What can hang from each mark
gume: fogis tolil
tolil: doziz gume litefa zibo
litefa: nuduz tolil
vuvak: fogis
nuduz: litefa vuvak
zibo: tolil
fogis: gume mola vuvak

Each row was made from one small tree. The marks that hang from a mark follow it in brackets, in alphabetical order. Every link used is in the known rows. Write each row's tree.
Known rows
gume[fogis[mola vuvak]]: -0.83,2.76,-1.70,0.40,-0.27,0.28,0.41,-1.84,-0.09,0.07,1.24,-0.53,1.72,2.63,1.40,-2.68,-1.40,-1.37,-2.93,3.06,-0.80,1.03
fogis[gume[tolil] mola vuvak]: -1.48,-0.36,3.10,-1.31,-0.74,3.22,-0.28,-1.51,0.27,0.18,1.11,-0.44,1.93,1.96,1.74,-3.92,-2.85,-1.27,-2.25,5.51,-0.45,-0.57
tolil[doziz gume]: -0.69,0.10,-0.92,-0.94,1.60,0.96,-0.50,-2.30,-0.24,-0.50,0.29,-4.11,0.19,0.57,1.19,-1.53,-0.77,-1.14,0.28,-0.22,-0.97,2.35
nuduz[litefa[tolil[doziz]]]: -1.10,-0.53,1.61,0.27,0.75,0.81,0.57,-2.14,-0.03,-0.03,0.30,-0.62,-3.45,0.11,0.50,-1.18,-0.30,-0.64,1.88,-0.54,-0.92,-0.82
vuvak[fogis[mola]]: -0.52,-0.59,-0.86,1.79,-0.21,1.40,-0.57,-0.43,0.26,0.05,2.23,-0.70,1.04,0.38,1.90,-0.31,-0.32,1.90,-1.00,3.88,-0.79,0.53
zibo[tolil[doziz gume litefa[nuduz]]]: -1.05,-0.54,-0.31,2.02,2.46,0.60,-2.74,-1.19,-0.36,-0.76,-0.09,-4.16,0.09,-0.43,0.14,-2.04,-0.27,-0.66,2.33,0.66,-1.58,-0.29
vuvak[fogis[gume[tolil] mola]]: -0.83,-1.22,1.56,0.88,-0.53,3.87,-0.66,-1.16,0.99,0.38,2.21,-0.73,1.04,0.59,2.09,-0.86,-1.02,1.84,-1.72,4.84,-1.15,-0.60
tolil[gume litefa]: -0.92,-0.10,-0.97,-0.62,0.08,-0.31,-0.91,-1.40,-0.20,-0.50,0.28,-1.31,-0.38,-0.77,1.05,-1.58,-0.35,-0.60,0.09,-0.31,-0.62,0.48
zibo[tolil]: -1.25,-0.21,-0.79,1.63,0.76,-0.55,-1.38,-0.72,1.09,-0.34,0.61,-0.20,0.15,0.22,1.16,-1.91,0.02,-0.37,3.58,0.35,-1.27,0.71
gume[fogis[mola vuvak] tolil[zibo]]: -1.25,3.16,1.37,0.45,-0.03,0.16,0.91,-1.52,3.76,0.36,1.22,0.11,1.47,2.47,1.58,-3.89,-1.52,-1.38,-4.53,2.62,-1.11,0.65
nuduz[litefa[tolil] vuvak[fogis]]: -0.78,-0.97,1.11,2.17,-0.32,1.18,0.58,-1.93,-0.01,-0.13,2.40,1.60,-6.69,-0.09,0.14,-2.00,0.86,1.12,0.74,-0.40,-1.52,0.58
vuvak[fogis]: -0.61,-0.62,-1.16,2.01,-0.33,1.46,-0.49,-1.85,0.26,0.02,2.28,-0.70,0.63,0.43,1.74,-0.38,0.85,1.89,-0.70,-0.13,-0.85,0.51
nuduz[vuvak]: -0.62,-0.09,-1.19,0.11,-0.06,0.12,0.01,-2.10,-0.13,-0.51,1.07,0.15,-3.15,1.08,0.77,-1.76,-0.15,-0.88,0.01,-0.19,-1.18,0.10
tolil[doziz gume[fogis] litefa[nuduz]]: -0.48,1.39,-1.69,0.83,1.91,1.80,-1.43,-3.32,-1.38,-0.40,-0.18,-5.26,0.33,0.70,0.17,-0.62,-0.38,-1.03,-2.75,-0.07,-1.40,-0.84
fogis[gume mola vuvak]: -1.39,-0.40,0.51,-1.20,-0.47,3.19,0.00,-1.65,0.26,0.14,1.17,-0.55,2.01,2.01,1.75,-3.21,-2.92,-0.95,-0.87,5.65,-0.20,-1.09
gume[tolil[litefa zibo]]: -1.28,0.26,2.26,0.22,0.27,-0.17,-0.16,-1.28,3.75,-0.12,0.29,-0.21,-0.32,0.06,1.42,-2.25,-0.40,-0.38,-1.46,-0.81,-0.96,-3.13
gume[fogis[vuvak] tolil[litefa]]: -0.97,2.75,1.50,0.75,-0.55,0.16,-0.27,-2.64,-0.36,-0.14,0.96,-1.06,0.85,2.29,1.06,-4.18,-0.24,-1.68,-4.40,-1.23,-1.25,-1.20
tolil[gume litefa[nuduz]]: -1.03,-0.70,-0.77,0.37,0.26,0.76,-1.70,-2.07,-1.13,-0.30,-0.03,-1.43,0.06,-1.16,0.33,-0.03,-0.04,-0.32,-1.29,0.32,-0.42,0.57
vuvak[fogis[gume[tolil[zibo]] mola]]: -1.00,-1.00,1.43,1.00,-0.17,3.77,-0.15,-1.13,3.42,0.54,2.25,-0.42,0.94,0.55,2.23,-1.05,-1.16,2.04,-1.71,4.64,-1.17,-1.23
zibo[tolil[doziz gume[fogis]]]: -0.93,1.51,-1.67,1.29,2.17,0.17,-1.28,-1.62,0.96,-0.46,0.54,-3.49,0.18,1.02,0.91,-2.76,-0.34,-1.19,2.30,0.04,-2.02,2.75
fogis[gume mola]: -1.09,-0.93,-0.23,-1.39,-0.21,3.21,-0.15,-1.26,1.05,0.30,0.55,-0.33,0.88,0.85,1.87,-0.37,-2.64,-0.22,0.35,6.13,-0.64,-1.77
zibo[tolil[doziz gume litefa]]: -0.97,-0.05,-0.44,1.22,2.34,-0.21,-2.12,-0.65,0.46,-0.92,0.18,-4.09,-0.27,-0.10,0.72,-3.24,-0.51,-0.86,3.44,0.20,-1.77,-0.32
litefa[nuduz tolil[gume[fogis] zibo]]: -1.10,1.06,0.24,1.13,0.36,1.56,-0.10,-2.99,1.54,0.59,0.43,0.20,0.28,-0.21,0.18,-0.17,0.19,-0.06,-0.60,-0.28,-0.56,3.10
zibo[tolil[gume litefa[nuduz]]]: -1.31,-0.67,-0.59,2.01,1.12,-0.15,-2.59,-0.79,0.04,-0.49,0.16,-1.23,0.00,-1.15,0.25,-1.54,0.10,-0.28,2.28,0.77,-1.21,1.10
fogis[gume vuvak]: -1.51,-0.46,0.11,-0.98,-0.62,3.29,0.05,-3.39,0.27,0.13,1.20,-0.51,1.50,2.13,1.59,-3.33,-1.44,-0.99,-0.48,0.62,-0.24,-1.09

Write each row's tree
-0.90,2.45,-2.42,-0.27,2.32,0.90,0.92,-2.99,4.71,0.02,0.53,-3.71,0.09,1.46,1.36,-1.94,-0.93,-0.96,-1.17,-0.92,-1.44,1.37 => tolil[doziz gume[fogis] zibo]
-0.71,-1.29,-0.51,0.97,-0.37,3.86,-0.47,-1.33,0.95,0.37,2.27,-0.82,1.12,0.68,2.11,-0.28,-1.11,2.06,-0.65,4.93,-0.93,-1.01 => vuvak[fogis[gume mola]]
-0.51,-0.99,-0.75,2.44,0.13,1.48,-1.58,-2.25,-1.33,-0.42,1.14,-1.20,-1.68,-0.02,0.20,-0.34,0.56,0.86,-1.88,0.29,-1.05,-3.17 => tolil[litefa[nuduz[vuvak[fogis]]]]
-1.02,-0.56,1.19,0.48,-0.21,0.13,0.82,-2.02,-0.04,-0.26,1.03,2.05,-6.97,0.03,-0.11,-2.08,0.07,-0.77,1.54,-0.49,-1.29,0.29 => nuduz[litefa[tolil] vuvak]
-1.27,-0.49,1.24,0.77,0.37,1.45,-0.45,-2.38,1.33,0.40,0.27,0.32,0.19,-1.01,0.23,-0.16,0.05,0.16,0.62,-0.11,-0.12,2.88 => litefa[nuduz tolil[gume zibo]]
-0.94,-0.83,1.44,0.58,-0.18,1.58,-1.26,-2.46,-2.47,0.15,0.22,-0.15,0.34,-0.92,0.02,0.16,0.29,-0.22,0.61,0.26,-0.18,3.89 => litefa[nuduz tolil[gume]]
-0.65,-0.54,-0.46,0.38,1.91,1.65,-1.87,-2.58,-1.61,-0.59,-0.33,-5.10,0.20,-0.25,0.21,-0.64,-0.54,-0.77,-1.23,0.20,-0.87,-1.11 => tolil[doziz gume litefa[nuduz]]
-0.34,-0.53,-0.33,1.36,1.89,1.75,-1.61,-2.76,-1.79,-0.80,-0.03,-4.60,-1.72,0.98,-0.08,-1.01,-0.48,-0.77,-1.31,0.18,-1.32,-5.06 => tolil[doziz litefa[nuduz[vuvak]]]
-0.96,2.85,1.55,0.26,-0.60,0.29,0.11,-1.65,-0.08,0.10,1.14,-0.38,1.64,2.55,1.38,-3.55,-1.31,-1.74,-4.61,2.93,-1.14,1.68 => gume[fogis[mola vuvak] tolil]
-0.44,2.45,1.18,0.58,1.00,0.91,-0.56,-2.72,-0.10,-0.29,0.20,-3.83,0.06,2.07,1.09,-2.34,-0.40,-1.46,-3.29,-0.88,-1.94,-3.11 => gume[fogis tolil[doziz litefa]]
-0.89,0.38,1.32,-0.42,1.53,0.94,0.40,-1.93,2.18,-0.11,0.49,-2.50,-0.28,0.25,1.02,-2.56,-0.72,-0.58,2.45,-0.92,-0.74,1.40 => litefa[tolil[doziz gume zibo]]
-0.10,-1.04,1.69,2.81,1.07,3.30,-1.31,-3.06,-3.03,-0.24,1.50,-2.99,-1.86,0.88,-0.27,-0.87,0.64,0.80,-0.10,0.18,-1.25,-0.37 => litefa[nuduz[vuvak[fogis]] tolil[doziz]]
-0.98,-1.48,-0.36,1.23,-0.10,2.88,0.57,-1.68,1.66,0.11,2.33,1.21,-6.03,0.29,0.72,-1.21,-0.83,1.18,-0.92,3.95,-1.69,-1.02 => nuduz[litefa vuvak[fogis[gume mola]]]
-0.99,2.23,-1.79,-0.53,-0.18,0.10,0.14,-1.75,-0.07,-0.02,1.15,-0.74,1.21,1.30,1.29,-2.71,-1.25,-1.43,-2.37,2.48,-0.71,4.78 => tolil[gume[fogis[mola vuvak]]]
-0.31,2.04,-1.62,-0.28,1.86,0.73,-0.70,-1.53,-0.38,-0.62,0.15,-5.13,0.19,1.05,0.99,-2.10,-1.63,-1.32,-1.65,2.48,-1.50,-0.92 => tolil[doziz gume[fogis[mola]] litefa]
-0.56,0.04,-0.63,-0.61,1.77,0.66,-1.07,-1.88,-0.66,-0.84,-0.01,-5.01,-0.26,0.13,0.94,-2.17,-0.85,-1.04,0.16,-0.41,-1.06,-1.22 => tolil[doziz gume litefa]
-1.62,-0.38,1.18,0.43,0.16,0.06,1.26,-1.73,3.29,0.35,0.54,2.12,-3.66,-0.54,0.73,-1.07,-0.18,-0.03,1.88,-0.72,-0.63,-0.53 => nuduz[litefa[tolil[zibo]]]
-0.89,1.72,0.61,-0.19,-0.54,0.43,0.16,-2.46,-1.47,0.03,1.10,-0.27,0.41,0.97,0.81,-3.22,-0.16,-1.16,0.46,-1.00,-0.58,4.39 => litefa[tolil[gume[fogis[vuvak]]]]
-0.37,1.62,0.70,-0.38,1.02,1.14,-0.09,-1.78,-1.44,-0.14,0.53,-3.10,0.23,1.05,0.89,-2.17,-1.09,-1.13,0.95,1.74,-1.12,2.68 => litefa[tolil[doziz gume[fogis[mola]]]]
-0.60,1.90,0.94,1.49,-0.15,0.92,-0.94,-2.97,-0.67,-0.09,0.42,-0.81,-1.40,1.28,0.25,-1.31,0.27,-1.08,-4.65,-0.28,-1.80,-1.68 => gume[fogis tolil[litefa[nuduz[vuvak]]]]
-0.49,-1.11,-0.84,2.50,0.05,2.18,-1.23,-2.01,-1.23,-0.06,1.61,-0.39,-1.37,0.31,0.29,0.54,0.12,1.07,-2.48,3.16,-1.02,0.48 => litefa[nuduz[vuvak[fogis[mola]]]]
-1.07,-0.10,-0.70,0.61,2.65,1.43,-0.88,-2.41,3.13,-0.36,-0.26,-4.48,0.00,-0.37,0.43,-1.06,-0.81,-0.29,-1.12,-0.20,-0.85,-2.41 => tolil[doziz gume litefa[nuduz] zibo]
-0.74,2.34,0.89,0.60,-0.32,0.15,-0.40,-2.36,0.26,-0.06,0.44,-0.82,-0.05,1.34,1.17,-1.86,0.04,-1.10,-3.39,-0.79,-1.61,-1.72 => gume[fogis tolil[litefa]]
-0.55,-0.58,-0.20,1.20,1.82,1.83,-1.73,-2.65,-1.60,-0.54,-0.38,-4.82,0.46,0.65,0.35,-0.18,-0.48,-0.49,-1.14,0.15,-0.89,-5.06 => tolil[doziz litefa[nuduz]]
-0.84,-0.40,1.71,1.45,1.66,2.32,-0.47,-2.85,0.99,0.20,0.04,-2.37,0.50,0.48,0.22,-0.27,-0.29,-0.01,0.81,-0.24,-0.53,-1.64 => litefa[nuduz tolil[doziz zibo]]
-1.08,-0.69,-0.50,2.79,1.09,-0.05,-2.39,-0.99,-0.14,-0.63,0.36,-0.82,-1.58,-0.17,0.01,-1.84,0.21,-0.28,2.19,0.75,-1.59,-2.07 => zibo[tolil[litefa[nuduz[vuvak]]]]
-0.33,-1.09,1.58,2.67,-0.22,2.46,-1.22,-1.75,-2.69,0.01,1.70,-0.03,-1.69,0.10,-0.12,-0.37,0.30,1.18,-0.40,2.77,-0.86,1.03 => litefa[nuduz[vuvak[fogis[mola]]] tolil]
-0.77,0.31,1.51,0.24,1.49,1.11,0.51,-2.01,2.19,-0.05,0.47,-2.30,-0.10,1.01,1.15,-2.20,-0.64,-0.37,2.52,-0.96,-0.74,-1.75 => litefa[tolil[doziz zibo]]
-1.34,-0.25,0.89,0.11,0.32,-0.09,1.36,-1.84,2.96,-0.08,1.10,2.23,-7.24,-0.62,-0.05,-2.65,-0.21,-0.66,1.51,-0.67,-1.25,1.97 => nuduz[litefa[tolil[gume zibo]] vuvak]
-1.11,-0.53,1.05,-0.04,-0.14,0.02,0.72,-1.94,-0.08,-0.28,1.03,1.87,-7.13,-0.55,-0.22,-2.38,0.01,-0.94,1.48,-0.41,-1.26,2.79 => nuduz[litefa[tolil[gume]] vuvak]
-0.25,-0.45,-1.07,1.66,-0.10,1.07,-0.29,-0.98,-0.10,-0.41,2.44,-0.32,-2.54,0.90,1.09,-1.60,-0.27,1.02,-1.03,3.10,-1.41,0.44 => nuduz[vuvak[fogis[mola]]]
-1.34,-0.31,3.14,-0.84,0.31,3.72,-0.65,-3.24,-0.21,-0.24,0.76,-3.28,1.21,2.37,1.34,-4.83,-1.76,-1.49,-1.87,0.34,-0.87,-3.97 => fogis[gume[tolil[doziz litefa]] vuvak]
